What can hang from each mark:
beba: dosi kogu
gusak: garu
garu: kogu
kogu: dekid garu gusak
dosi: beba bizis kogu
dekid: garu kogu

Known rows, with every way that one mark hangs from another:
(dekid kogu): -.21,.06,-.25,.42,-.65,-.01,-.01,-.22,-.04,.10,.03,-.18,-.07,-.01,.34,-.33,-.11,.37,.27,.10,.17
(beba dosi (kogu dekid garu gusak)): -.17,.33,.22,.31,.04,.09,.14,.37,.01,.04,.35,.15,-.07,-.14,.56,.26,.37,-.10,.04,-.27,-.30
(dekid (kogu gusak)): -.18,.04,-.18,.29,-.61,.16,.03,.03,-.02,.09,.06,-.16,-.11,.05,.46,-.33,-.02,.42,.32,-.10,.05
(garu kogu): .04,.05,.11,.35,-.51,-.08,.36,-.18,.08,.22,.27,-.27,-.25,.04,.41,.00,-.41,.33,.21,-.14,.21
(kogu gusak): -.22,.13,.10,.08,-.54,.19,.27,.05,-.17,.07,.12,-.28,-.18,.10,.29,-.24,-.09,.33,.42,-.30,.34
(kogu (gusak garu)): -.28,.05,.14,.05,-.37,.24,.34,.32,-.30,.19,.20,-.38,-.09,.13,.27,-.28,-.25,.32,.28,-.30,.10
(dosi beba kogu): .19,-.01,.08,-.10,-.21,-.12,-.06,-.64,.04,-.20,.08,-.28,-.13,-.06,.15,.02,.00,.36,.19,.07,.17
(beba dosi (kogu garu gusak)): .04,.32,.15,.24,-.08,.18,.13,.13,-.13,.17,.32,.03,-.03,-.16,.64,.10,.10,.03,.06,-.31,-.11
(gusak (garu kogu)): -.09,-.01,.11,.28,-.31,-.02,.40,.13,-.13,.33,.34,-.41,-.13,.08,.33,-.10,-.55,.30,.06,-.09,-.03
(beba (dosi bizis (kogu (gusak garu)))): .21,.03,.15,.08,.02,.20,.00,-.24,.18,.11,.09,-.10,-.37,-.09,.48,-.31,-.04,-.01,.19,-.26,-.16
(beba kogu): .03,-.01,.10,.07,-.48,-.10,.05,-.20,-.09,.14,.30,-.27,-.03,-.10,.30,-.02,-.21,.12,.10,.01,.15
(dekid garu kogu): -.43,-.14,-.13,.45,-.60,-.02,.21,.05,-.11,-.01,.24,.01,-.06,-.16,.06,-.33,-.42,.35,.25,.17,-.19
(beba (dosi bizis) kogu): .40,.11,.20,.23,-.12,.06,-.17,-.39,.24,.20,.33,.04,-.32,-.24,.50,-.10,-.16,-.24,.12,-.15,.01
(kogu dekid): -.51,.15,.09,.34,-.46,-.13,.21,.03,-.02,-.10,.13,-.17,-.16,.07,.09,-.03,.15,.13,.35,.02,.21
(kogu dekid garu): -.73,.32,.07,.45,-.24,-.39,.38,.27,-.19,.09,.02,-.14,-.10,.05,-.02,.28,.30,.19,.09,.17,.11
(kogu garu): -.48,.31,-.02,.37,-.36,-.29,.38,.00,-.37,.27,-.04,-.28,-.04,.02,.06,.09,-.05,.34,.11,.12,.36
(garu (kogu gusak)): .06,.05,.16,.20,-.47,.11,.40,.08,.07,.22,.28,-.24,-.33,.09,.50,.01,-.32,.37,.24,-.34,.13
(kogu (dekid garu) gusak): -.65,-.01,.28,.20,-.38,.10,.43,.54,-.07,-.18,.34,.03,-.25,-.01,.01,-.02,.01,.18,.38,-.19,-.19
(dosi kogu): -.10,-.09,-.05,.01,-.47,-.17,.14,-.45,-.06,-.07,-.06,-.41,-.08,-.01,.24,-.22,-.05,.36,.18,.07,.16
(dekid (kogu garu gusak)): -.38,.20,-.21,.38,-.40,-.05,.17,.25,-.16,.25,-.02,-.13,-.07,.04,.36,-.07,.09,.43,.12,.03,-.02
(kogu dekid (gusak garu)): -.53,.07,.23,.14,-.22,.13,.34,.61,-.12,.02,.26,-.22,-.15,.18,.20,-.08,.10,.18,.26,-.23,-.15
(gusak garu): -.33,.04,.06,.21,-.38,.03,.30,.08,-.32,.22,.20,-.45,.00,.08,.12,-.30,-.38,.27,.18,-.04,.17
(beba dosi (kogu dekid)): .00,.18,.17,.35,-.19,.13,-.03,-.09,.15,-.12,.43,.09,-.06,-.16,.54,.02,.15,-.18,.22,-.20,-.12

Rows:
-.70,.32,.15,.29,-.17,-.16,.44,.58,-.19,.08,.04,-.09,-.17,.11,.11,.29,.40,.24,.15,-.07,-.02
(kogu dekid garu gusak)
-.25,.01,.18,.34,-.23,-.09,.40,.31,-.02,.22,.37,-.30,-.17,.11,.26,.03,-.33,.21,.06,-.06,-.19
(gusak (garu (kogu dekid)))
-.23,-.14,.26,.24,-.46,.07,.57,.27,-.05,.10,.45,-.05,-.29,-.09,.18,-.03,-.60,.34,.23,-.21,-.16
(dekid (garu (kogu gusak)))
-.41,-.15,-.06,.32,-.55,.16,.25,.30,-.10,.00,.27,.04,-.13,-.12,.18,-.34,-.33,.37,.29,-.03,-.28
(dekid garu (kogu gusak))
.46,-.10,.20,-.18,.03,-.31,-.23,-.72,.32,.03,.02,-.18,-.51,-.13,.01,.09,-.07,.12,.04,.19,.07
(dosi beba bizis kogu)
.02,.12,.06,-.01,-.02,-.32,.08,-.42,-.10,-.04,.00,-.25,-.08,-.08,.05,.28,.11,.39,-.01,.22,.08
(dosi beba (kogu garu))
.11,-.22,.35,-.07,.14,-.39,-.08,-.33,.41,-.17,.20,.08,-.57,-.22,-.22,.26,.00,-.02,.03,.29,-.34
(dosi beba bizis (kogu (dekid garu)))
-.13,.06,.24,.27,-.37,.01,.40,.28,.21,.07,.32,-.10,-.37,.12,.46,.18,-.04,.25,.24,-.28,-.08
(garu (kogu dekid gusak))
.52,.00,.34,-.06,-.01,-.24,-.27,-.47,.27,.22,.32,-.05,-.47,-.20,.04,.26,-.24,-.10,.03,.09,.12
(dosi (beba kogu) bizis)
.18,-.07,.17,-.26,-.02,.10,.04,-.17,-.03,-.10,.20,-.32,-.12,.02,.23,-.02,-.03,.38,.12,-.13,-.13
(dosi beba (kogu (gusak garu)))
.25,.08,.11,.10,-.09,.17,-.04,-.41,.26,.03,.03,-.03,-.42,-.12,.51,-.29,.05,.01,.28,-.27,.00
(beba (dosi bizis (kogu gusak)))
.23,.07,.07,.20,-.12,.03,-.08,-.61,.24,.03,.01,-.08,-.38,-.14,.42,-.27,-.04,-.02,.24,-.12,.08
(beba (dosi bizis kogu))
-.01,.19,.31,.03,.01,-.13,.05,.17,-.01,.00,.38,-.01,-.13,-.08,.14,.52,.23,.11,.01,-.03,-.09
(dosi (beba (kogu dekid garu gusak)))
-.21,-.02,.17,-.02,.10,-.47,.15,.12,.20,.18,-.15,-.14,-.52,-.01,.08,.27,.35,.08,-.12,.17,-.29
(dosi bizis (kogu dekid garu gusak))
.10,.04,.36,-.06,-.01,.06,-.03,.17,.03,-.06,.51,-.09,-.12,-.05,.20,.27,.03,.06,.10,-.12,-.19
(dosi (beba (kogu dekid (gusak garu))))
.02,.10,.05,.12,-.16,.35,.13,-.17,-.03,-.08,.15,-.18,-.07,-.05,.58,-.37,.00,.20,.29,-.35,-.07
(beba (dosi (kogu (gusak garu))))
.22,.16,.18,.15,-.26,.38,.00,-.06,.02,.02,.41,.00,-.07,-.15,.71,-.15,-.02,-.02,.28,-.45,-.02
(beba dosi (kogu gusak))
-.14,.05,.26,.37,-.18,.12,.09,.07,.11,-.18,.56,.22,-.08,-.28,.35,.01,-.03,-.19,.20,-.14,-.34
(beba dosi (kogu (dekid garu)))
.17,-.16,.13,-.19,-.18,-.18,.00,-.30,.22,.16,-.10,-.28,-.54,-.03,.23,-.15,-.03,.17,.11,-.03,-.01
(dosi bizis (kogu gusak))
.20,.25,.17,.30,.08,-.16,-.03,-.19,.08,.36,.22,.07,-.27,-.27,.42,.16,-.05,-.22,-.10,-.03,-.08
(beba (dosi bizis) (kogu garu))
.05,-.01,.36,.32,.01,-.03,-.04,.00,.30,.00,.51,.30,-.36,-.34,.26,.08,-.09,-.38,.09,-.07,-.41
(beba (dosi bizis) (kogu (dekid garu)))
.38,.11,.30,.01,.15,-.39,-.16,-.31,.15,.34,.26,-.03,-.43,-.20,-.03,.43,-.14,-.06,-.15,.21,.05
(dosi (beba (kogu garu)) bizis)
-.05,-.14,.14,.02,-.13,-.43,-.05,-.33,.36,.02,-.09,-.18,-.50,-.05,.06,.03,.16,.01,.05,.25,-.11
(dosi bizis (kogu dekid))
.25,.03,.31,-.12,-.09,.13,-.02,-.01,-.08,.07,.49,-.19,-.08,-.08,.24,.15,-.19,.17,.11,-.17,-.03
(dosi (beba (kogu (gusak garu))))
.09,.19,.10,.18,.05,.00,.07,-.24,.14,.16,-.03,-.01,-.40,-.13,.43,-.09,.14,.04,.11,-.18,-.05
(beba (dosi bizis (kogu garu gusak)))
.23,.25,.25,.17,.11,.02,.00,.07,.09,.35,.27,.11,-.32,-.22,.53,.14,.03,-.17,-.05,-.24,-.17
(beba (dosi bizis) (kogu garu gusak))
.48,-.11,.27,-.30,.08,-.13,-.19,-.47,.34,.03,.04,-.14,-.57,-.08,.12,.10,.02,.15,.10,-.02,-.03
(dosi beba bizis (kogu gusak))
-.33,.13,.21,.10,-.15,-.22,.22,.48,-.10,.14,.27,-.11,-.09,-.04,.27,.38,.25,.08,-.07,-.01,-.22
(beba (kogu dekid garu gusak))
.05,.11,.13,-.15,.04,-.14,.13,-.19,-.09,-.05,.02,-.22,-.14,-.04,.17,.28,.20,.42,.04,.01,-.01
(dosi beba (kogu garu gusak))
-.17,.14,.12,.06,.09,-.39,.08,-.20,.03,-.19,.03,-.13,-.11,-.06,.00,.44,.38,.27,-.03,.26,-.11
(dosi beba (kogu dekid garu))
.29,.04,.24,-.22,.25,-.33,-.04,-.28,.19,.18,-.04,-.12,-.52,-.09,.04,.35,.12,.19,-.12,.11,-.11
(dosi beba bizis (kogu garu gusak))
